What can hang from each mark
K_706: K_406 K_473
K_406: K_520 K_706
K_473: K_128 K_520 K_706
K_865: K_520
K_128: K_406 K_473
K_520: K_406 K_473 K_865

Every row comes from one small tree of marks. The marks that hang from a mark follow it in brackets, in the order of their numbers. Every link used is in the known rows. Which tree was each row made from?
Known rows
K_473{K_128 K_706{K_406}}: [ 0.09 -0.08 -1.70 -0.76  2.24 -0.86  1.47 -0.86 -0.26 -2.86 -4.01  2.00
 -0.57  0.66  0.49 -0.46 -1.96 -1.05  0.74  0.45  0.40  0.01  1.02]
K_706{K_473}: [ 0.09 -0.43 -0.60 -2.09  1.91 -0.41  2.69 -1.74 -1.11 -2.55  0.02  2.52
 -1.55 -2.53  2.59  0.85 -1.61 -0.83  0.66  0.86 -0.06  0.09  1.44]
K_473{K_128 K_520{K_865} K_706{K_406}}: [ 0.11 -0.58 -2.46  0.05  2.31 -0.86  1.50  0.31  0.19 -3.78 -3.66  0.53
 -0.33  0.54 -0.06  1.67 -5.31 -0.48  0.64 -0.35  0.63 -0.12  0.78]
K_406{K_520{K_473{K_128} K_865} K_706}: [-0.18 -0.41 -1.35 -1.02  2.00 -0.65  1.86 -1.89 -0.22 -3.75 -0.56  1.13
  0.37 -1.60 -0.05 -0.91 -1.71 -2.29  2.08 -0.44  1.11 -0.56  0.66]
K_406{K_706}: [-0.43 -1.29 -0.42 -1.66  1.76 -0.35  2.52 -0.20 -0.55 -2.38 -2.74  2.88
 -1.51 -0.88  0.85 -0.46 -1.71 -1.45  1.09  1.04  0.73 -0.48  1.32]
K_865{K_520{K_406 K_473{K_128 K_706}}}: [ 0.56  0.24 -2.43 -1.39  1.63 -0.15  2.81 -3.16 -2.04 -3.70  1.61 -0.89
  0.01 -1.32  0.47 -1.06  0.14 -1.39  1.25  0.81  0.27 -0.20  0.86]
K_520{K_406 K_473 K_865}: [ 1.04  0.10 -1.66 -0.59  1.29  0.22  2.55 -2.77 -3.02 -4.07  2.29  0.43
 -0.56 -2.39  2.02  0.06 -1.91 -0.73  0.94  0.67  0.18 -0.84  0.46]
K_128{K_406{K_706}}: [-0.02 -1.25 -0.56 -1.69  0.66 -0.53  2.56 -0.11 -0.04 -2.60  0.26  2.03
 -0.77 -1.46  0.86 -0.37 -0.92 -1.37  1.24  1.28  0.11 -0.41  0.66]
K_520{K_473}: [ 0.56  0.20 -1.52 -1.75  1.87 -0.47  2.96 -2.31 -1.45 -3.19  0.93  1.81
 -1.05 -1.80  2.41 -1.55 -0.64 -0.72  0.85  1.21 -0.01 -0.44  1.19]
K_406{K_520{K_865} K_706}: [ 0.07 -1.79 -0.17 -0.99  1.57 -0.42  2.75  0.42 -0.36 -3.07 -1.40  2.07
 -1.03 -1.00 -0.47  0.78 -3.94 -2.30  1.54 -0.40  1.27 -0.82  1.04]
K_865{K_520}: [ 0.09 -0.93 -0.77 -1.70  1.48 -0.25  3.52 -2.07 -1.73 -2.34  0.16  0.92
 -2.85 -0.82 -0.63  0.50 -0.23 -1.38  0.83  0.86  0.85 -0.83  1.65]
K_128{K_406 K_473}: [ 0.58 -0.94 -1.22 -1.35  0.92 -0.61  3.17 -0.86 -0.16 -2.87  3.89  0.97
 -0.58 -0.39  1.14 -2.62  0.69 -0.58  1.20  1.76 -0.15 -0.99  0.57]
K_128{K_406}: [ 0.72 -0.63 -1.11 -1.61  0.79 -0.61  2.31 -1.02 -0.61 -2.75  3.17  1.70
 -1.14 -1.61  0.70 -0.39 -0.20 -0.75  0.80  1.48 -0.09 -0.64  0.74]
K_520{K_406}: [ 0.94 -0.45 -1.22 -1.27  1.66  0.01  1.52 -2.04 -2.63 -3.04  1.02  1.73
 -0.67 -1.05  1.36 -0.41  0.52 -0.78  0.71  1.38  0.26 -0.63  1.02]
K_473{K_706}: [ 0.39 -1.08 -1.06 -1.63  2.02 -0.59  3.40  0.74 -0.38 -2.82 -0.23  2.30
 -1.50 -0.85  0.89 -0.07 -3.80 -0.89  0.57  0.95  0.39 -0.38  1.31]
K_520{K_865}: [ 0.17 -0.95 -0.83 -0.88  1.53 -0.23  2.86 -0.83 -1.27 -3.01  0.64  1.78
 -2.55 -1.50  0.04  1.41 -3.40 -0.88  0.70  0.35  0.75 -1.18  1.05]
K_406{K_520 K_706{K_473}}: [ 0.06 -1.31  0.07 -2.24  1.98 -0.67  2.68 -0.50 -0.29 -2.63 -2.14  2.74
 -0.04 -1.93  2.11  0.20 -1.92 -2.27  1.57  0.00  0.45  0.43  1.45]
K_473{K_128{K_406} K_520{K_865}}: [ 0.29 -0.58 -2.59 -0.75  1.37 -0.84  0.95 -1.24  0.54 -3.75  3.47 -0.04
 -0.38 -1.51 -0.86  1.28 -1.51 -0.26  1.03  0.67  0.42 -0.75  0.37]
K_473{K_128 K_520{K_406}}: [ 0.55 -0.14 -2.70 -1.16  2.53 -0.51 -0.41 -2.49 -1.44 -3.61  0.72  0.74
  0.76 -0.55  0.54 -0.56  1.67 -0.31  0.87  1.26  0.36 -0.33  0.94]
K_406{K_706{K_473{K_128 K_520{K_865}}}}: [-1.04 -1.09 -1.57 -1.25  2.40 -0.56  1.45 -0.81  0.69 -3.37 -2.66  1.25
 -0.50 -2.24  0.95  2.55 -3.99 -0.92  1.31 -0.29  0.56  0.18  0.98]
K_706{K_406{K_520{K_473{K_128}}}}: [ 0.96  0.99 -1.98 -1.00  2.27 -1.14  0.93 -3.57 -1.25 -3.45 -2.00  1.39
  1.16 -0.08  1.35 -2.47  1.63 -1.74  1.48  0.20  0.28  0.09  0.95]
K_473{K_128 K_520{K_865}}: [-0.21 -0.58 -2.42 -0.80  2.46 -0.70  0.91 -1.32 -0.03 -3.56  0.43  0.69
 -1.08 -0.94 -0.63  1.41 -2.32 -0.34  0.84  0.27  0.86 -0.84  0.99]

Which tree is each row?
[-0.08  0.48 -2.00 -1.75  1.89 -0.54  2.63 -4.33 -1.36 -2.96  1.08 -0.06
 -1.49 -1.44 -0.20 -1.10  1.64 -1.40  1.25  0.85  0.50 -0.57  1.29]
K_865{K_520{K_473{K_128}}}
[ 0.95 -0.86 -2.03 -0.48  1.77  0.00  1.55 -0.88 -2.02 -3.95  1.17  0.35
 -0.52 -1.20  0.95  1.67 -2.91 -0.17  0.65  0.60  0.51 -0.78  0.77]
K_473{K_520{K_406 K_865}}
[ 0.77 -0.90 -0.99 -1.08  0.47 -0.60  3.31 -0.44 -0.15 -3.80  2.46  0.58
  0.54 -2.40  0.86 -0.47 -3.05 -2.15  1.96 -0.09  0.35 -0.46  0.23]
K_128{K_406{K_520{K_473 K_865} K_706}}
[ 1.01 -1.38 -2.19 -0.46  1.92 -0.09  2.57  1.14 -1.24 -4.23  0.85  0.17
 -0.18 -0.97  0.97  1.91 -5.91 -0.26  0.57  0.33  0.45 -0.43  0.69]
K_473{K_520{K_406 K_865} K_706}
[ 0.99 -1.40 -2.29 -0.94  2.41 -0.42  2.85  0.95 -0.81 -3.95  1.13  0.11
  1.05  0.78  2.13 -2.02 -2.47 -0.03  0.88  1.42  0.04 -0.32  0.89]
K_128{K_473{K_520{K_406} K_706}}
[-0.12 -2.10 -1.59 -0.63  0.83 -0.51  3.21  1.27  1.07 -3.63  1.17  0.06
 -0.07 -0.34  0.57 -0.54 -3.66 -0.54  1.59  0.81  0.32 -0.82  0.25]
K_128{K_406{K_706} K_473{K_520{K_865}}}
[-0.12 -1.55 -1.06 -1.33  0.76 -0.51  2.83  0.63  0.67 -3.44  0.31  0.77
 -0.29 -3.02  2.10  2.94 -5.21 -0.77  1.21  0.14 -0.16  0.24  0.50]
K_128{K_406{K_706{K_473{K_520{K_865}}}}}
[ 0.31 -1.01 -2.73 -0.69  1.44 -0.93  1.98  0.85  1.40 -3.98  3.23 -0.29
 -0.03 -1.30 -0.76  1.50 -4.54 -0.31  0.89  0.40  0.33 -0.44  0.30]
K_473{K_128{K_406} K_520{K_865} K_706}
[-0.42 -0.16 -1.65 -1.81  0.58 -0.53  2.74 -3.14 -0.22 -3.02  1.13 -0.30
 -0.43 -1.92 -0.21 -1.22  1.52 -1.91  1.91  1.01  0.24 -0.31  0.60]
K_865{K_520{K_473{K_128{K_406{K_706}}}}}
[ 0.98  0.11 -1.62 -1.46  1.22  0.18  3.26 -3.88 -3.41 -3.39  1.74 -0.26
 -0.90 -1.71  1.35 -0.82  1.17 -1.18  1.07  1.14  0.07 -0.50  1.11]
K_865{K_520{K_406 K_473}}
[-0.11 -1.20 -0.23 -0.98  1.11  0.39  2.49 -1.16 -2.09 -3.27 -1.57  1.91
 -0.75 -2.89  2.34  2.34 -3.50 -1.41  1.20  0.00  0.37 -0.09  0.63]
K_520{K_406{K_706{K_473}} K_865}
[ 1.17 -0.07 -1.82 -1.38  1.79 -0.16  3.20 -1.02 -2.19 -3.87  1.51  0.93
  0.42 -1.70  2.85 -1.44 -2.53 -0.77  0.82  1.32 -0.16 -0.08  0.80]
K_520{K_406 K_473{K_706}}
[ 0.48  0.35 -2.40 -1.67  1.28 -0.95  2.49 -1.33  0.45 -3.65  3.77  0.43
  0.58 -2.11  1.21 -1.78 -1.11 -0.89  1.21  1.31 -0.41 -0.04  0.32]
K_520{K_473{K_128{K_406} K_706}}
[ 0.36 -1.60 -2.14 -1.33  2.59 -0.86  3.72  1.78  0.76 -3.42  0.26  0.84
 -0.11  0.88  1.71 -1.86 -4.01  0.00  0.86  1.12  0.21 -0.32  1.24]
K_128{K_473{K_520 K_706}}
[-0.33 -0.21 -1.68 -0.93  0.70 -0.48  2.07 -2.04  0.18 -3.72  1.59  0.58
 -0.12 -2.61  0.32 -0.25 -1.60 -1.43  1.75  0.51  0.28 -0.66 -0.02]
K_520{K_473{K_128{K_406{K_706}}} K_865}
[ 0.17 -1.91 -2.02 -0.55  2.18 -0.63  4.12  2.15  0.65 -3.86  0.90  0.19
 -0.83  0.29  0.79 -0.26 -6.45 -0.07  0.83  0.42  0.46 -0.79  0.89]
K_128{K_473{K_520{K_865} K_706}}
[ 0.69 -1.44 -0.45 -1.76  0.85 -0.79  2.31  0.22  0.21 -2.80  1.00  1.83
  0.41 -1.08  0.22 -0.99 -0.54 -2.25  1.70  0.77  0.46 -0.28  0.76]
K_128{K_406{K_520 K_706}}
[ 0.80 -0.57 -1.48 -0.81  1.14 -0.90  1.26 -1.71  0.08 -3.50  4.53  0.52
 -0.01 -1.57 -1.80  0.34 -0.30 -1.82  1.56  0.00  0.77 -1.04  0.27]
K_473{K_128{K_406{K_520{K_865}}}}
[ 0.44 -1.45 -1.97  0.22  2.00 -0.72  3.79  1.80  0.12 -3.87 -3.10  0.41
 -0.43  1.64  1.51 -0.03 -6.48 -0.11  0.69  0.03  0.36 -0.44  0.72]
K_128{K_473{K_520{K_865} K_706{K_406}}}
[-0.46 -1.32 -1.00 -2.13  2.32 -0.54  2.31  0.14  0.17 -2.80 -3.19  2.32
 -0.33 -1.97  2.90  1.17 -3.25 -0.74  1.01  0.65  0.05  0.66  1.50]
K_406{K_706{K_473{K_520}}}
[-0.12 -1.18 -0.18 -1.85  1.06  0.35  3.18 -2.34 -2.48 -2.59 -1.92  0.82
 -1.11 -2.13  1.64  1.50 -0.32 -1.93  1.29  0.51  0.32  0.19  1.26]
K_865{K_520{K_406{K_706{K_473}}}}
[ 0.27 -0.55 -1.89 -1.46  1.33 -0.95  1.94 -0.36  0.76 -3.09  3.04  1.12
 -0.22 -1.25 -0.29 -0.55 -1.17 -0.98  1.05  1.24  0.04 -0.36  0.56]
K_473{K_128{K_406} K_706}
[ 0.36 -1.56 -0.01 -1.46  0.53 -0.53  3.11  0.07  0.27 -3.16  1.46  1.48
  0.01 -3.02  1.07  1.84 -3.83 -2.21  1.76 -0.46  0.22  0.00  0.46]
K_128{K_406{K_520{K_865} K_706{K_473}}}
[ 0.02 -1.35 -0.52 -1.35  1.03  0.29  2.83 -1.77 -2.52 -2.61 -1.80  0.73
 -1.39 -0.70 -0.11  0.33  0.23 -1.96  1.29  0.87  0.82 -0.54  1.19]
K_865{K_520{K_406{K_706}}}
[ 0.07  0.22 -2.23 -1.66  2.41 -0.82  2.56 -1.47 -0.16 -3.51  0.80  1.22
 -0.17 -1.53  1.41 -1.73 -1.83 -0.95  1.05  0.92  0.19 -0.11  1.01]
K_520{K_473{K_128 K_706}}
[ 0.48  0.76 -2.31 -1.66  1.13 -0.85  1.41 -3.39 -0.37 -3.43  4.04  0.69
  0.25 -2.33  1.07 -2.01  1.89 -0.80  1.31  1.54 -0.35 -0.37  0.40]
K_520{K_473{K_128{K_406}}}
[ 1.16 -1.89 -1.16 -0.67  0.92 -0.84  4.45  1.81  0.75 -3.83  4.97  0.04
  0.19 -0.21 -0.09 -1.25 -4.53 -1.51  1.57  0.14  0.42 -0.97  0.20]
K_128{K_406{K_520{K_865}} K_473{K_706}}
[ 0.74 -1.54 -2.20 -1.32  1.51 -1.05  3.64  1.92  1.21 -3.59  3.47 -0.05
  0.64  0.28  1.51 -1.98 -3.19  0.05  1.01  1.53 -0.31 -0.33  0.60]
K_128{K_406 K_473{K_520 K_706}}
[ 0.94 -0.48 -0.30 -0.63  1.65 -0.59  2.61 -1.38 -1.48 -3.17 -2.46  1.76
 -0.67 -1.31  1.94  2.08 -3.54 -1.73  1.04 -0.98  0.32  0.14  1.02]
K_706{K_406{K_520{K_865}} K_473}
[-0.05 -1.02 -2.59 -0.77  2.58 -0.82  2.01  0.68  0.73 -3.84  0.10  0.51
 -0.80 -0.76 -0.57  1.61 -5.31 -0.44  0.81  0.14  0.80 -0.51  0.89]
K_473{K_128 K_520{K_865} K_706}
[-0.19 -0.03 -1.78 -0.55  1.53  0.11  1.24 -3.00 -1.91 -4.05 -0.54  0.61
  0.32 -2.09  0.86 -0.41 -1.07 -1.42  1.63  0.43  0.64 -0.64  0.25]
K_520{K_406{K_706} K_473{K_128} K_865}
[ 0.50 -0.86 -2.78 -0.35  2.30 -0.38  1.05 -0.15 -0.71 -4.29  1.08 -0.09
  0.42 -0.77 -0.15  1.46 -3.96 -0.36  0.84  0.26  0.63 -0.49  0.49]
K_473{K_128 K_520{K_406 K_865} K_706}
[ 0.65 -0.79 -1.92 -0.82  2.32 -0.92  2.50  1.21 -0.23 -3.26 -4.43  1.58
 -0.24  0.82  1.97  0.41 -4.53 -0.27  0.37  0.55  0.10  0.37  1.32]
K_473{K_520 K_706{K_406}}
